Each row comes from the steps of one walk. Every step used is in the known rows, and no mark comes twice. Write the walk behind each row, first mark first.
Known rows
dufare -> nibuzen -> runa -> serat -> suvagol -> nazar: [-28  -4 -22 -12   7  17  -1  14  35 -21  37   9 -13 -24  30  11 -23 -28
  70  11 -28   5]
nazar -> zameb -> serat -> dufare -> nibuzen: [ 30 -19 -19 -32 -42  -5  24  -2  -8  48  15 -12   2  33  56  -3 -21 -12
  13 -13   0  24]
runa -> serat -> dufare -> rikilur -> zameb: [-35 -30 -20   9   6 -38 -22 -30  50  18  -6   6  -8  37  23  21 -35  -4
 -20 -17  27  24]
suvagol -> nazar -> zameb -> serat -> dufare: [ 21  39 -26 -14 -42 -17  25  -1 -12  16  31  -5  10  24  34 -15 -28  -9
  14 -15   4  27]
rikilur -> runa -> serat -> dufare -> nibuzen: [-19 -35 -16  13   5 -12  14 -14   5  71 -23  12 -14   9  32  -6 -15 -12
   9 -10  -7  11]
nibuzen -> runa -> serat -> suvagol -> nazar -> zameb: [-15  36 -27 -13   8 -10   8  32  39 -53  39  11 -17 -26  24   4 -41 -26
  51  22  -1 -14]
dufare -> rikilur -> runa -> serat -> suvagol -> nazar: [-37  43 -22  17  10   8 -16   0  11 -31  14  24 -22 -56  12 -11 -55 -31
  26   4 -15  14]
nibuzen -> runa -> serat -> dufare -> rikilur: [-40   8 -20  11  26 -24  -1   6  43  25  -8   3 -15  43  48  -8 -22 -35
  -1   6  25  28]
zameb -> serat -> dufare -> rikilur -> runa -> nibuzen: [-12  20 -16  -6  -5   0   0  -2   0  49  -8   8  -4  -2  60 -21 -36 -39
 -13 -25  -1  27]
suvagol -> serat: [ -2 -22  -7 -13 -25 -14 -16  -7  10  10   6  -8 -15 -15  -3 -16  21  46
   6  17 -31  10]
zameb -> serat -> dufare -> nibuzen: [  9 -28 -20 -16 -39   4  16 -24  -7  65  23 -18   4  38  51  -2 -12   6
  10 -17 -18  37]
rikilur -> runa: [-10   7 -18  20 -18  -1  -6 -22 -16  30   3  12  -5 -21   8 -25  -8  26
   3  15 -24  12]
suvagol -> serat -> dufare -> nibuzen: [  3 -53   5 -24 -22  -6  -6   4  10  58 -12  -6  -7  14  18 -17  31  20
  12  -5 -26  24]
suvagol -> serat -> runa: [ 12 -38   1 -15 -12 -15 -14  -7  -9  16  -6 -14 -10  -6 -15  -4   9  48
   4  18  -2   9]
serat -> suvagol -> nazar: [-15  22 -18  -2 -27  15  -8  -6   6 -24  46   6   1 -30  -7  -9 -26  36
  35   5 -32   9]
serat -> suvagol -> nazar -> zameb: [  4  30 -17 -15 -33   4   1  15   4 -42  39  11  -1 -35  -1 -10 -34  17
  36  10 -13  -4]
rikilur -> runa -> serat: [-22  -6 -29  25   1 -17   4 -26   3  24  -4  11 -21 -19  11  -4 -24  14
   3  12 -12  -2]
nazar -> zameb -> serat: [ 26  12 -30 -20 -49 -13  15 -15 -11  -2  32 -14  -7   5  36  -3 -30  14
   6   9  -5  12]
rikilur -> zameb -> serat -> dufare: [ -3 -19 -23  -9 -35 -19  -8 -43  22  39  40 -16   9  41  32  13 -24  22
 -11 -22 -11  30]
nazar -> suvagol: [ -2  21 -11 -19 -22  -9  -9 -10  -5  13  18 -16   9 -10  11  -8  10  48
  14  13 -16  30]
rikilur -> runa -> serat -> suvagol -> nazar -> zameb: [ -9  38 -23   2  -2  -7   8  13   6 -34  20  23 -20 -59   5  -7 -53 -17
  35   9 -11 -17]
suvagol -> serat -> runa -> nibuzen: [  6 -55   1 -32  -2 -15 -14   8   7  15 -20  -5  -9 -21  -8   8   6  38
   8   5   3 -14]

Write each row's walk
[  1 -46 -15 -13  -4  -9   1 -11  -2  24 -13   0   5  -1   1  17 -22  40
   5  -1  21 -13]  serat -> runa -> nibuzen
[-18 -20 -16   1 -23 -14 -42 -33  25  -8  10  10   4   4  13  10 -18  14
  -7   4   3  31]  dufare -> rikilur -> zameb
[ 25  39 -35 -15 -51 -10  14 -10 -18 -15  40  -4   6  -7  26  -6 -29  -2
  27   3  -7  19]  suvagol -> nazar -> zameb -> serat
[-27  -5 -21  27  11 -25  16 -18   9  57 -14   8 -17  12  19 -13 -23   7
  -9  -5   0   6]  rikilur -> runa -> serat -> dufare
[-12 -26  -9  -8  -4   2   5   7  17  59   4   0   6  41  45 -16  15 -12
  25   7 -10  29]  serat -> dufare -> nibuzen -> runa
[-12  -7   6  -9 -10 -19 -21   9  18  30 -16  -3 -14  15  17 -29  11   7
 -14   0  -4  38]  suvagol -> serat -> dufare -> rikilur
[ 17 -36 -22 -12 -29 -14 -17 -53  -4  13  38 -18   9  19  10  32 -38  32
   0  -5   5  19]  rikilur -> zameb -> serat -> runa
[-11   4  17 -40  -3 -29 -51   6  36  14  -5 -12   6   3  18  -9  25   2
  -6  -9  -6  54]  nazar -> suvagol -> serat -> dufare -> rikilur -> zameb
[-29   2 -22  13   4   2  -1 -12  15  -2  19   8 -29 -44   9   0 -45  18
  14  10 -27 -13]  rikilur -> runa -> serat -> suvagol
[ 11 -22 -18 -12 -23 -11 -32 -45  -1  -1  23 -13   5  19  23  26 -47  -1
  -8  -4  20  40]  dufare -> rikilur -> zameb -> serat -> runa
[-35  18 -17  14  11   5 -16  -5  19 -15   8  15 -34 -45  21  -6 -56 -14
   5   9 -14   6]  dufare -> rikilur -> runa -> serat -> suvagol
[ 20  19 -23 -31 -45   5  10  -1   3 -26  58 -15 -15 -20  34   3 -52  17
  17   8 -22   1]  nazar -> zameb -> serat -> suvagol
[  5 -39 -18 -29 -12 -10 -30 -30  14  -1   9  -4   7   3  32  39 -51 -10
  -5 -20  27  17]  dufare -> rikilur -> zameb -> serat -> runa -> nibuzen
[-27 -31 -20 -16   9  13   0   8  43  -5  30  -1 -24 -13  39  17 -25 -11
  49  18 -25  -3]  dufare -> nibuzen -> runa -> serat -> suvagol
[-37  27 -28   1  12   2   0   9  40 -36  45   6 -15 -21  16   4 -32  -9
  51  16 -20  -1]  nibuzen -> runa -> serat -> suvagol -> nazar
[  4  11   4 -38 -20 -15 -22   7   5   6   8 -22  -4 -29   4 -17  37  45
  17  19 -34  28]  nazar -> suvagol -> serat
[-35  -6 -24  12  19 -27  15   0  40  39   6  -4 -12  45  36  -3 -11  -2
   7   5   9   9]  nibuzen -> runa -> serat -> dufare
[-23 -19  -8   3 -14 -22 -31 -26  31  25   2   7   7  35  20   2 -18   6
 -20 -13  15  39]  serat -> dufare -> rikilur -> zameb
[-15  22 -14  19  -9   2 -20 -15 -14  16  -8  19  -9 -23  20 -30 -18  -7
  -5  16 -10  30]  dufare -> rikilur -> runa
[ -7  38 -15  10 -16  -1  -2 -18 -14  49   6  -1  -5  12  51 -33 -34 -29
 -16 -12  -8  50]  zameb -> serat -> dufare -> rikilur -> runa
[ 35   4 -26 -34 -25 -11  18   6 -20 -10  13  -1  11 -13  23  18 -46 -11
  27 -10  27  -7]  suvagol -> nazar -> zameb -> serat -> runa -> nibuzen
[ -5 -12 -24 -23 -41   7 -24 -39  27 -20  74 -17  -5 -15  22  24 -45  34
  12  -7 -38  12]  rikilur -> zameb -> serat -> suvagol
[ 40  22 -28 -18 -36 -11  16  -9 -35  -9  28  -9   9   3  13   4 -42  -1
  24   3  21  17]  suvagol -> nazar -> zameb -> serat -> runa
[ -1  37 -29 -13 -42  21   0 -17  -3 -24  72 -12  -1 -26  17  -5 -41  20
  36  -3 -41  20]  zameb -> serat -> suvagol -> nazar
[ -4 -34 -16 -24 -18  -3 -12 -19  32  49  39 -12  13  46  64  12  -4 -29
  23 -11 -19  40]  rikilur -> zameb -> serat -> dufare -> nibuzen -> runa
[-28   9 -29   3  -9  -1   2 -10  25 -31  37   5 -15 -29  -2  11 -43  24
  35   2 -20  -5]  runa -> serat -> suvagol -> nazar
[ 13  24 -25  -3 -35 -14   6   2  -9 -16  16  13   7 -11   2 -13 -13  14
  25  13   2   8]  suvagol -> nazar -> zameb
[-21  22  -6  21  -1  -7 -10  -7  -8  49 -19  16  -4   9  26 -39 -18 -14
 -18  -1   2  40]  serat -> dufare -> rikilur -> runa
[ -1  13  12 -35 -11 -23 -11  15  11  39  -1 -25   1   2  11 -25  37  39
   4   1 -21  37]  nazar -> suvagol -> serat -> dufare
[ -5  17 -21  -2 -27  -6   0 -21   0  36  17 -14  -3  38  49 -14 -32  -6
 -15 -15   3  51]  zameb -> serat -> dufare -> rikilur
